Every row comes from one small tree of marks. The marks that hang from a mark follow it in brackets, in the order of their numbers. Every link used is in the known rows. Which tree was each row made from?
Known rows:
j_927{j_405 j_552}: [-0.52  2.57  1.58  1.05 -1.61 -5.03 -3.72 -0.07  2.52 -3.47 -1.55  0.64
  1.18  0.64  0.61 -4.35 -0.85 -0.60  0.54  0.23  0.66  4.42 -0.37]
j_657{j_405{j_901} j_552 j_723}: [ 1.27  0.51 -1.32 -3.62 -1.32  3.27 -4.72  1.23 -0.54 -0.87 -3.87  0.59
 -0.02  5.07 -1.04 -5.15 -1.72 -0.05 -0.50  0.42  1.41  2.85 -4.22]
j_972{j_405{j_901} j_552{j_913{j_402}}}: [ 4.06  3.83 -0.20  3.49  0.75  2.90  2.99 -0.16  0.49  1.97  0.88  3.97
 -2.79 -0.83  2.03  0.09 -1.97 -0.40 -3.46  0.81  2.77 -0.77 -0.97]
j_657{j_405 j_723}: [ 1.04 -1.32  0.22 -3.54 -0.82  4.07 -3.93 -0.03  0.47  0.91 -1.59 -2.29
 -2.67  3.82 -2.14 -2.35 -1.24 -1.07 -0.70  1.28  0.94  1.87 -2.18]
j_972{j_405}: [ 1.10 -1.03 -0.19  1.56  1.63  2.20  1.12 -0.38 -0.31  0.49 -0.67  2.08
 -1.26  0.87  0.47 -0.95  0.19  0.35 -1.78 -0.71 -1.40 -0.36 -1.46]
j_770{j_402}: [-0.90  0.70 -0.72 -1.53  0.13  0.29 -1.43 -0.52  1.17  0.37  0.20  1.20
  1.01  1.32  0.60 -0.82  0.35  0.62  0.51 -0.73 -1.91 -1.40 -0.64]
j_657{j_552 j_723{j_901 j_927}}: [ 0.60  3.22 -0.08 -5.47  0.09  0.00 -2.35 -0.30  0.32 -1.75 -4.19 -0.05
  0.13  1.86 -3.94  0.47  0.32  0.37  0.94 -0.98  0.76  0.87 -1.38]
j_405{j_901}: [ 1.33  1.78  0.43 -0.09 -1.14 -1.83  0.22  0.75 -0.84  0.46 -1.15  1.44
  0.32 -0.29  0.98 -0.44 -0.65 -0.25 -0.08  0.39  0.47  1.41 -0.53]
j_723{j_657 j_770 j_901}: [ 1.54  6.44  1.52 -3.88 -1.95  2.86 -2.19  3.24  1.01  2.57 -2.95 -1.75
 -0.37  1.84 -2.05  2.78 -0.07  2.01  1.58  3.44 -2.83 -0.14  0.98]
j_723{j_901}: [ 0.30  3.44  0.37 -1.92  0.53 -1.59  1.43 -0.03  0.45  1.77 -0.29 -0.01
  0.55 -0.04 -0.45  2.25  0.55 -0.11  0.32  1.48  0.19  0.89  0.21]
j_657{j_552 j_723{j_770 j_901}}: [ 0.08  3.36 -1.20 -4.69  0.83  3.70 -3.63  0.75  0.09  1.43 -3.68 -1.02
  0.32  5.38 -1.69  0.20  0.14  1.32  0.54  1.45 -0.54  0.62 -3.03]
j_913{j_402}: [ 1.62  2.77  0.58  2.75 -0.04  2.15 -0.48 -1.35  0.35  0.46  1.11 -0.16
 -0.90 -1.56  1.26  1.25  0.12  0.26  0.73  1.92  1.38 -1.93  0.75]
j_972{j_405{j_901}}: [ 2.33  0.63  0.21  1.46  0.35  0.57  1.18  0.35 -1.12  1.02 -1.84  3.40
 -0.99  0.48  1.45 -1.31 -0.38  0.01 -1.92 -0.39 -0.81  1.18 -2.09]
j_657{j_723}: [ 1.34 -0.44 -0.13 -1.55 -0.06  1.54 -2.06 -1.54  0.17  1.07 -1.42 -1.37
 -1.64  1.66 -0.97 -0.50 -0.27 -1.03  0.03  0.74  0.90  0.07 -1.53]
j_657{j_723{j_927}}: [ 1.34  0.01  1.30 -3.45 -1.28  0.69 -2.64 -0.54  0.31 -1.37 -2.81 -1.51
 -2.74  0.39 -3.65  0.49 -0.47 -0.73  0.42 -1.11  0.74  0.27  0.00]
j_972{j_405 j_552{j_913{j_402}}}: [ 2.72  1.95 -0.60  3.69  2.07  4.60  2.92 -0.87  1.28  1.62  1.98  2.61
 -3.12 -0.56  0.99  0.53 -1.25 -0.15 -3.31  0.49  2.17 -2.04 -0.37]
j_657{j_405{j_901} j_552}: [-0.11  0.82 -1.21 -2.21 -1.15  1.75 -2.67  2.66 -0.72 -1.98 -2.56  1.91
  1.69  3.48  0.09 -4.62 -1.56  0.92 -0.60 -0.40  0.44  2.64 -2.82]
j_657{j_723{j_770 j_927{j_405}}}: [-0.37  1.60  2.74 -4.53 -3.27  1.54 -7.18  0.66  1.51 -1.60 -3.88 -3.04
 -3.10  2.40 -4.23 -1.30 -1.33 -0.09  0.87 -0.03  0.30  2.77  0.62]
j_927{j_405{j_901} j_552{j_913{j_402}}}: [ 1.55  8.86  3.33  2.84 -2.19 -3.72 -3.74 -0.12  2.33 -2.74 -0.55  1.34
 -0.74 -1.53  4.22 -5.11 -3.40 -1.45  0.04  2.57  4.25  3.42  0.36]
j_927{j_405{j_901} j_552{j_913}}: [-0.02  6.07  2.92  0.02 -2.19 -5.89 -3.27  1.35  2.00 -3.34 -1.72  1.47
  0.09  0.06  2.96 -6.37 -3.39 -1.59 -0.58  0.70  2.88  5.30 -0.37]
j_552{j_913{j_402}}: [ 0.77  4.37  1.43  1.82  0.60  3.03 -0.24 -0.63  0.72  0.15  2.12 -0.68
 -2.29 -1.84  2.61 -0.26 -1.92 -0.59 -0.37  1.93  3.11 -2.50  1.32]
j_723{j_657}: [ 1.80  2.46  0.85 -0.72 -2.00  1.45 -1.67  1.26  0.70  0.10 -1.67 -0.64
 -0.17 -0.31 -1.21 -0.11 -0.31  0.87  1.56  1.58 -1.30 -1.17  1.01]
j_723{j_901 j_927{j_405 j_552}}: [-0.29  6.61  3.43 -2.81 -2.21 -7.21 -2.90  0.72  2.99 -4.10 -3.30  0.55
  0.77 -0.58 -2.43 -1.17 -0.54 -0.51  1.21 -0.26  0.68  5.57  1.29]
j_657{j_405 j_723{j_770 j_901}}: [ 0.72  2.79  0.94 -6.72 -0.75  5.46 -4.50  1.88  0.83  3.38 -2.81 -3.40
 -2.98  6.22 -2.92  0.53 -1.07  0.06 -0.55  3.09 -0.43  2.64 -2.22]
j_657{j_405 j_723{j_901 j_927{j_552}}}: [ 1.84  4.10  2.60 -6.41 -1.69 -1.01 -4.67  1.37  2.34 -2.09 -4.75 -1.39
 -2.41  3.55 -4.25 -1.09 -1.19 -0.89 -0.05  0.35  0.29  4.91 -1.89]

Write each row's tree:
[-0.24  3.19  0.07 -3.81 -1.37  5.80 -4.20  3.97  1.16 -2.68 -2.03 -0.59
 -0.20  3.01 -0.71 -5.74 -3.23  1.25 -0.13  1.13  0.36 -0.41 -0.74] | j_723{j_657{j_405 j_552{j_913}}}
[ 1.27  3.79 -0.51  0.04  1.44  5.52 -3.35 -1.76  0.40 -0.99 -0.32 -0.64
 -1.81  1.23  1.70 -3.08 -2.02 -0.34 -0.11  1.60  3.92 -2.65 -1.86] | j_657{j_552{j_913{j_402}} j_723}
[ 1.20 -0.70 -1.08  0.85  2.11  2.33  3.31  0.64  1.11  0.93  0.75  2.79
 -2.19  1.09 -0.14 -0.78 -1.20 -0.37 -3.97 -1.29  0.89 -0.35 -1.13] | j_972{j_405 j_552{j_913}}
[-0.66  0.93  0.46 -3.37 -1.94 -0.53 -6.15 -0.73  1.23 -4.63 -4.08 -0.48
  0.01  1.72 -3.84 -4.18 -0.79 -0.26  1.22 -1.74  1.85  2.38 -0.63] | j_657{j_552 j_723{j_927{j_405}}}
[-0.15  3.56  2.94 -1.92 -0.77 -2.65 -1.90  2.18  1.64 -5.10 -1.71  0.54
 -1.72 -0.60 -0.29 -2.50 -2.37 -0.33 -0.65 -2.29  0.87  1.62  0.55] | j_723{j_927{j_552{j_913}}}
[ 1.46  6.36  3.98 -3.80 -6.45 -0.23 -6.49  4.30  1.34 -2.13 -5.41 -0.85
 -1.16  0.09 -3.39 -1.23 -2.14  1.42  2.17  0.94 -1.50  2.89  2.59] | j_723{j_657 j_770 j_927{j_405{j_901}}}
[ 0.61  7.11  0.90 -5.45 -1.84  3.23 -3.53  2.56  2.16  2.93 -2.80 -0.39
  0.66  3.13 -1.50  1.86  0.25  2.59  2.04  2.69 -4.63 -1.56  0.29] | j_723{j_657 j_770{j_402} j_901}
[ 1.04  3.64  0.62 -4.55  0.08  2.95 -2.61  0.31  0.45  3.56 -2.55 -2.45
 -1.99  3.89 -1.90  2.32  0.03  0.21  0.13  2.75 -0.55  0.99 -1.55] | j_657{j_723{j_770 j_901}}
[ 0.71  3.74  3.09 -4.69 -1.35  1.86 -5.77  2.62  1.64 -3.19 -3.99 -2.10
 -4.25  3.43 -1.63 -2.28 -3.01  0.00 -0.67 -0.89  0.20  1.66 -1.27] | j_657{j_723{j_770 j_927{j_552{j_913}}}}
[-0.03  1.94 -0.50 -3.94 -2.47  7.96 -6.44  5.20  0.61 -1.60 -4.09 -1.24
  0.35  5.65 -2.43 -3.55 -1.73  3.31  0.90  1.46 -2.82  0.07 -1.60] | j_723{j_657{j_405 j_552} j_770}
[ 1.56  8.86  4.26 -3.55 -4.39 -5.87 -4.63  1.98  3.64 -3.96 -4.99 -0.06
  0.65 -0.95 -3.63 -1.33 -0.79  0.39  2.57  1.29 -0.66  4.51  2.26] | j_723{j_657 j_901 j_927{j_405 j_552}}
[ 3.16 -0.68 -1.57  1.84  0.09 -0.15  3.19  0.45 -0.18  1.81 -1.41  4.81
 -0.53  1.22 -0.56  0.37 -0.01  0.07 -3.06 -1.19 -0.31  1.71 -2.24] | j_972{j_405{j_901} j_552}
[-2.43  6.22  2.37 -6.47 -2.50 -1.34 -5.00  1.56  3.07 -0.50 -2.66 -0.31
  0.33  2.05 -3.12  0.54 -0.14  1.24  1.59 -0.24 -2.12  2.16  1.89] | j_723{j_770{j_402} j_901 j_927{j_405}}
[ 1.80  1.16  0.95 -4.77 -2.53  5.38 -5.66  2.77 -0.39  2.13 -3.68 -1.99
 -3.16  5.86 -1.57 -2.17 -2.32  0.03 -0.91  2.20 -0.20  3.06 -3.10] | j_657{j_405{j_901} j_723{j_770}}
[ 0.54  1.44 -0.76 -2.92 -2.00  4.98 -4.61  3.30  0.75 -2.32 -3.19 -0.12
  1.23  3.42 -2.19 -4.20 -1.33  1.98  0.97  0.86 -1.25  0.09 -1.23] | j_723{j_657{j_405 j_552}}
[ 1.86  4.88  3.30 -2.88 -4.00  0.99 -5.67  4.72  1.74 -3.83 -5.42 -0.69
 -1.30  1.74 -3.20 -0.37 -1.21  2.56  1.83 -0.24 -3.70  1.00  0.61] | j_723{j_657 j_770 j_927{j_552}}
[-0.72  3.89  0.36 -5.05 -1.90  8.74 -6.14  5.87  0.91 -1.96 -3.01 -1.75
 -1.07  5.25 -1.06 -5.12 -3.53  2.56 -0.14  1.42 -1.18 -0.51 -0.95] | j_723{j_657{j_405 j_552{j_913}} j_770}
[-0.85  2.59 -0.34 -3.08 -0.50  2.56 -2.39  3.48 -0.39 -2.38 -1.51  1.41
  0.28  3.10  1.50 -6.06 -3.45  0.15 -1.68 -0.20  2.34  2.08 -2.35] | j_657{j_405{j_901} j_552{j_913}}
[ 1.81  3.23 -0.37 -2.87 -3.19  3.16 -4.39  4.07  0.00 -1.94 -4.25  1.21
  1.49  3.11 -1.27 -4.58 -1.86  1.74  0.86  1.23 -0.85  1.58 -1.84] | j_723{j_657{j_405{j_901} j_552}}
[ 0.31  7.07  2.96  2.86 -0.99 -1.97 -3.93 -0.59  3.11 -3.16  0.73 -0.01
 -1.14 -1.31  3.24 -4.69 -2.78 -1.23  0.23  2.35  3.72  1.97  0.95] | j_927{j_405 j_552{j_913{j_402}}}
[ 0.28  1.19  2.32 -3.23 -2.74 -1.46 -5.07 -1.23  1.58 -2.41 -2.98 -1.91
 -2.28  0.24 -3.92 -2.00 -1.09 -1.44  0.93 -0.63  1.87  2.80  1.00] | j_657{j_723{j_927{j_405}}}
[ 0.02  2.41  1.00 -5.97 -3.89  7.32 -7.19  6.20  0.71 -3.97 -5.40 -1.38
 -0.63  4.48 -4.94 -2.56 -1.78  3.52  1.32 -0.62 -3.13  0.26 -0.14] | j_723{j_657{j_405 j_552} j_770 j_927}
[ 2.26  4.46  3.31 -5.93 -5.76  4.66 -5.89  6.52  0.35 -1.24 -5.43 -1.32
 -2.52  2.64 -4.34 -0.73 -2.61  2.08  0.93  0.92 -2.53  2.07  0.81] | j_723{j_657{j_405{j_901}} j_770 j_927}
[ 0.72  4.29  2.00  1.00 -2.86 -6.90 -3.55  0.55  1.71 -2.99 -2.72  2.11
  1.47  0.36  1.51 -4.81 -1.46 -0.85  0.50  0.59  1.24  5.76 -0.88] | j_927{j_405{j_901} j_552}
[-1.33  5.33 -0.52 -4.74 -1.10  6.65 -5.77  3.82  1.80 -1.36 -2.48  0.46
  1.00  4.32  0.49 -4.15 -2.13  3.27  1.06  0.16 -3.06 -3.49 -0.93] | j_723{j_657{j_552{j_913}} j_770{j_402}}
[ 1.65  3.02 -0.44  2.06  0.40  2.33  1.81 -0.60  1.70  1.05  2.69  0.61
 -1.83 -1.35  0.54  1.38 -1.55 -0.48 -1.51  1.27  3.56 -1.88  1.06] | j_972{j_552{j_913{j_402}}}
[-2.01  4.25  2.64 -3.70 -3.38 -2.46 -7.80  2.23  3.76 -4.58 -3.60  0.76
  0.46  3.12 -1.82 -3.63 -0.88  1.51  1.40 -1.92 -3.02  3.19  0.15] | j_723{j_770{j_402} j_927{j_405 j_552}}
[-0.09 -0.03 -1.54 -2.76  0.32  5.40 -5.01  0.89 -0.43 -0.41 -3.33 -1.10
 -0.28  5.42 -1.27 -1.99 -0.50  1.56  0.26  0.07 -0.71 -0.24 -3.34] | j_657{j_552 j_723{j_770}}
[ 0.77  5.40  1.06 -6.64 -2.80  2.57 -3.84  4.19  1.27 -2.97 -4.91 -0.18
  0.85  2.12 -5.28 -1.05 -0.98  2.06  1.61  0.31 -1.37  1.31  0.47] | j_723{j_657{j_405 j_552} j_901 j_927}
[-2.13  0.64 -0.74 -3.08  0.62  4.37 -2.63  2.73  0.39 -2.77 -0.40 -0.12
  0.09  3.35  0.43 -5.67 -2.85  0.43 -1.59 -0.50  1.68  0.75 -1.70] | j_657{j_405 j_552{j_913}}
[ 0.86  5.16  0.12 -0.38 -0.61  4.60 -2.89  2.09 -0.05 -1.80 -0.44  1.22
 -0.62  1.52  2.64 -4.83 -3.54  0.31 -0.97  1.68  3.55  0.37 -1.51] | j_657{j_405{j_901} j_552{j_913{j_402}}}
[ 0.54  2.69  0.92 -3.44 -3.03 -2.44 -6.03 -0.06  0.48 -4.17 -5.26  0.99
  0.39  1.40 -2.86 -4.46 -1.53 -0.47  1.03 -1.47  2.31  3.68 -1.22] | j_657{j_552 j_723{j_927{j_405{j_901}}}}
[ 0.50  4.12  1.91 -5.43 -3.77  4.16 -5.71  3.63  1.85 -1.10 -3.89 -0.54
 -0.96  1.98 -3.53  0.72 -0.54  2.91  2.23 -0.71 -5.08 -2.28  1.49] | j_723{j_657 j_770{j_402} j_927}
[ 0.14  4.38 -0.03 -6.23  0.09  3.28 -3.98 -0.26  1.69  3.94 -2.30 -1.12
 -1.04  5.19 -1.31  1.55  0.40  0.74  0.69  1.88 -2.38 -0.27 -2.14] | j_657{j_723{j_770{j_402} j_901}}
[ 1.37  5.86  0.59 -1.15 -1.44  8.15 -4.73  2.62  1.39 -2.06 -0.89 -0.79
 -1.02  1.40  0.41 -4.53 -3.24  1.46  0.58  2.90  1.82 -2.28  0.14] | j_723{j_657{j_405 j_552{j_913{j_402}}}}
[ 2.20  4.07  1.84 -3.97 -4.57  5.35 -5.26  5.58  0.26  1.13 -3.99 -1.24
 -1.59  3.81 -1.58 -1.73 -2.44  1.93  0.53  2.83 -2.32  1.83 -0.53] | j_723{j_657{j_405{j_901}} j_770}
[-1.16  4.76  0.06 -4.74  0.16  1.63 -1.96  1.35  1.50  2.95 -1.06  0.21
  0.79  3.54 -0.22  1.99  0.64  1.82  0.66  1.21 -3.14 -0.45 -0.65] | j_723{j_770{j_402} j_901}
